What can hang from each mark
j_90: j_68 j_254 j_871
j_68: j_90 j_254
j_871: j_68 j_90 j_254 j_525
j_525: j_536
j_536: j_68 j_871

Each row was made from one small tree. The marks that hang from a mark follow it in brackets, in the order of their numbers. Every link used is in the known rows. Write each row's tree.
Known rows
j_525[j_536[j_68 j_871[j_90]]]: [-37  25   6 -53 -26 -18 -33   9 -45  13   1  -3 -38   3  41 -38  37 -51]
j_90[j_68 j_254 j_871]: [ 30  37   0 -36 -29  18 -24  -7   5  36 -15 -67  -2  17 -16 -45  40 -20]
j_536[j_68 j_871[j_90]]: [-24  43   1 -32 -17   9 -23  12 -50   6   2  -6 -56   4  31 -49  52 -26]
j_68[j_90]: [ 26  28  14   6  -3  -3   6  77 -30 -17   3 -34 -14  24  29 -15   6   0]
j_525[j_536[j_871[j_90 j_254]]]: [ -5  30  19 -45 -30 -38 -25 -23 -61   6 -13   5 -48   4  14 -13  20 -33]
j_871[j_90[j_68] j_254]: [ 11  47  -3 -23 -20 -33 -13 -49 -27  41 -10 -21 -46  15  10 -38  26 -11]
j_536[j_68[j_90] j_871[j_254 j_525]]: [  3  26  28  10 -37  11 -25 -10 -37 -29  24 -28  -2 -14  12  -6  58 -18]
j_871[j_90[j_68[j_254]] j_525[j_536]]: [-37  10  -5 -47 -36 -16  -2 -54 -17  23  25  -5 -34  11  24 -14  -1   1]
j_871[j_68 j_90[j_254] j_525[j_536]]: [-12  12  17 -39 -39 -44  21 -44 -50  27  18  20 -29  -3   6   4 -39  -7]
j_871[j_68[j_254] j_90 j_525]: [ -6  41   3 -22 -17   0  31 -23 -68  -8  11  37 -65   2  -1  11 -29  47]
j_68[j_90[j_254]]: [ 49  41  23   3 -23  -3   6  34 -21  -5   5 -45  -5  32  14  -5  12  -8]
j_536[j_871[j_90[j_68] j_254 j_525]]: [-26  22   7 -21 -40  -4 -19 -71 -37  17  22  -7 -51 -16   3 -40  45  -6]
j_871[j_68 j_254 j_525]: [ 19  35  24   0 -21 -32  18 -13 -57  -5   3  11 -18  -7 -10  -8 -23  23]
j_68[j_90[j_871[j_525]] j_254]: [ 18  21   9  -6 -19  45   3  29 -27 -39   8 -31 -14   0  -4  21  14  36]
j_68[j_90[j_254 j_871[j_525]]]: [ 27  12  19  -3 -34  32   6  10 -15  -6  15 -48   3  -5  -7   4  21   6]
j_871[j_68 j_90[j_254] j_525]: [  3  31  11 -19 -32 -18  31 -43 -57  22  18  21 -46   0   0 -10 -26  22]
j_68[j_90[j_871] j_254]: [ 42  46   5 -15  -6  41  -9  56 -30 -34 -22 -44 -19  19  -6  19  21  19]
j_68[j_90[j_871[j_525[j_536]]] j_254]: [  4   4  14 -26 -26  21  -6  26 -24 -31   8 -31   4   0   4  33   1   7]
j_68[j_90[j_254 j_871]]: [ 50  37  16 -12 -21  23  -9  36 -19  -4 -14 -60  -3  16  -8   1  26  -7]
j_871[j_68[j_90 j_254]]: [ 44  57  15   0  -2   5  13  61 -56 -44 -14 -11 -22  26  -2  30 -21  28]

Which tree is each row?
[ 46  54  11 -23  -7 -15 -10  17 -58  -4 -46 -14 -19  -5 -32  -6  -3   5]
j_90[j_871[j_68 j_254]]
[ 37  45  17   1 -30   1 -10  16 -14   7   6 -54   7  28  20 -12  36 -26]
j_536[j_68[j_90[j_254]]]
[-26  10  10 -39 -50 -32   1 -67 -20  47  31  -6 -14   4  32 -22  11 -30]
j_871[j_90[j_254] j_525[j_536[j_68]]]
[ -2  35  21 -53 -36 -27 -11  -9 -66   8  -6  10 -45   6  -2  -3  -6 -30]
j_525[j_536[j_871[j_68 j_90[j_254]]]]
[ 16  -1  26 -17 -32 -15 -14   3 -26 -11   0 -34  16 -16   0  20   9 -17]
j_68[j_90[j_871[j_254 j_525[j_536]]]]
[ 20  32  19   8 -15  13  24  32 -52 -45  16  -1 -18   7  -3  32 -26  42]
j_871[j_68[j_90 j_254] j_525]
[-31  15  12 -12 -28  20 -16  15 -33 -14  29 -15 -19  -8  23 -53  47 -12]
j_536[j_68 j_871[j_525]]
[ 12  32  30 -17 -36 -22 -48  18 -37 -20  -3 -39  11   3  19   4  48 -55]
j_525[j_536[j_68[j_90] j_871[j_254]]]
[ 24  56   7 -27 -21 -25  17 -16 -59  24 -12   8 -53  18  -2 -11 -19   6]
j_871[j_68 j_90[j_254]]
[-15  21  16 -24 -43  15   6 -44 -44   8  32   4 -57  -4   9 -29  25   4]
j_536[j_871[j_90[j_254] j_525]]
[-50   8  -1 -28 -29  17 -14 -21 -30  11  35  -9 -51 -11  22 -56  39  -2]
j_536[j_871[j_90[j_68] j_525]]
[  3  35  12 -12 -23 -38  22 -48 -69  10   3  33 -54 -14  -4  -2 -22  25]
j_871[j_68 j_90 j_254 j_525]
[-37  10   9 -22 -25  13   4   0 -53  -6  29  15 -65  -9  25 -38  22  10]
j_536[j_871[j_90 j_525]]
[ 18  59  16 -23 -13  19  -7  40 -67 -46 -17   5 -44  15 -16   1   0  22]
j_536[j_871[j_68[j_254]]]
[-26  30  -4 -37 -19  10 -25   7 -34  15   6 -22 -59   6  20 -60  45 -17]
j_536[j_871[j_90[j_68]]]
[-16  20   2 -26 -40  -6   8 -70  -9  51  33 -21 -34   7  13 -43  19   2]
j_871[j_90[j_68 j_254] j_525]
[ 10  27  29 -24 -43  -1 -38  21 -20  -9  11 -53  16  16  21  -2  47 -61]
j_525[j_536[j_68[j_90[j_254]] j_871]]
[-35  28  -3 -32 -34  31 -10 -45 -32  -5  30  -1 -62   0   8 -25  36  18]
j_536[j_871[j_90[j_68[j_254]] j_525]]
[ 17  10  34  -1 -28 -47   7   8 -53 -18   8  -4  12 -10   3  31 -29  -6]
j_871[j_68[j_90] j_254 j_525[j_536]]
[ 44  51  11  -4 -19   5 -31  16 -28  -6 -27 -55   5  -2  -1   0  54 -25]
j_536[j_68[j_90[j_871[j_254]]]]
[-10  24   2 -15 -33 -28  -1 -78 -23  38  18  -9 -40  -5  13 -38  19   3]
j_871[j_90[j_68] j_254 j_525]
[ 16  36  14 -21 -21  -8 -17  34 -22 -16  -1 -39  11  32  30  19  16 -25]
j_525[j_536[j_68[j_90 j_254]]]
[  6  13  28 -19 -29 -57   8 -17 -52   2   3  11  -2 -10  -2   2 -36  -5]
j_871[j_68 j_254 j_525[j_536]]
[ 27  27  22 -17 -35 -26 -17  17 -10  13   7 -53  27  26  27  -4  22 -51]
j_525[j_536[j_68[j_90[j_254]]]]
[ -9  33  21 -18 -28 -16   1 -42 -83 -11   6  35 -64 -24 -11  -3   4  15]
j_536[j_871[j_68 j_90 j_254 j_525]]
[ 18  36   5 -35 -21  17 -35  39 -18 -19 -19 -50  13  14  13  23  31 -26]
j_525[j_536[j_68[j_90[j_871] j_254]]]
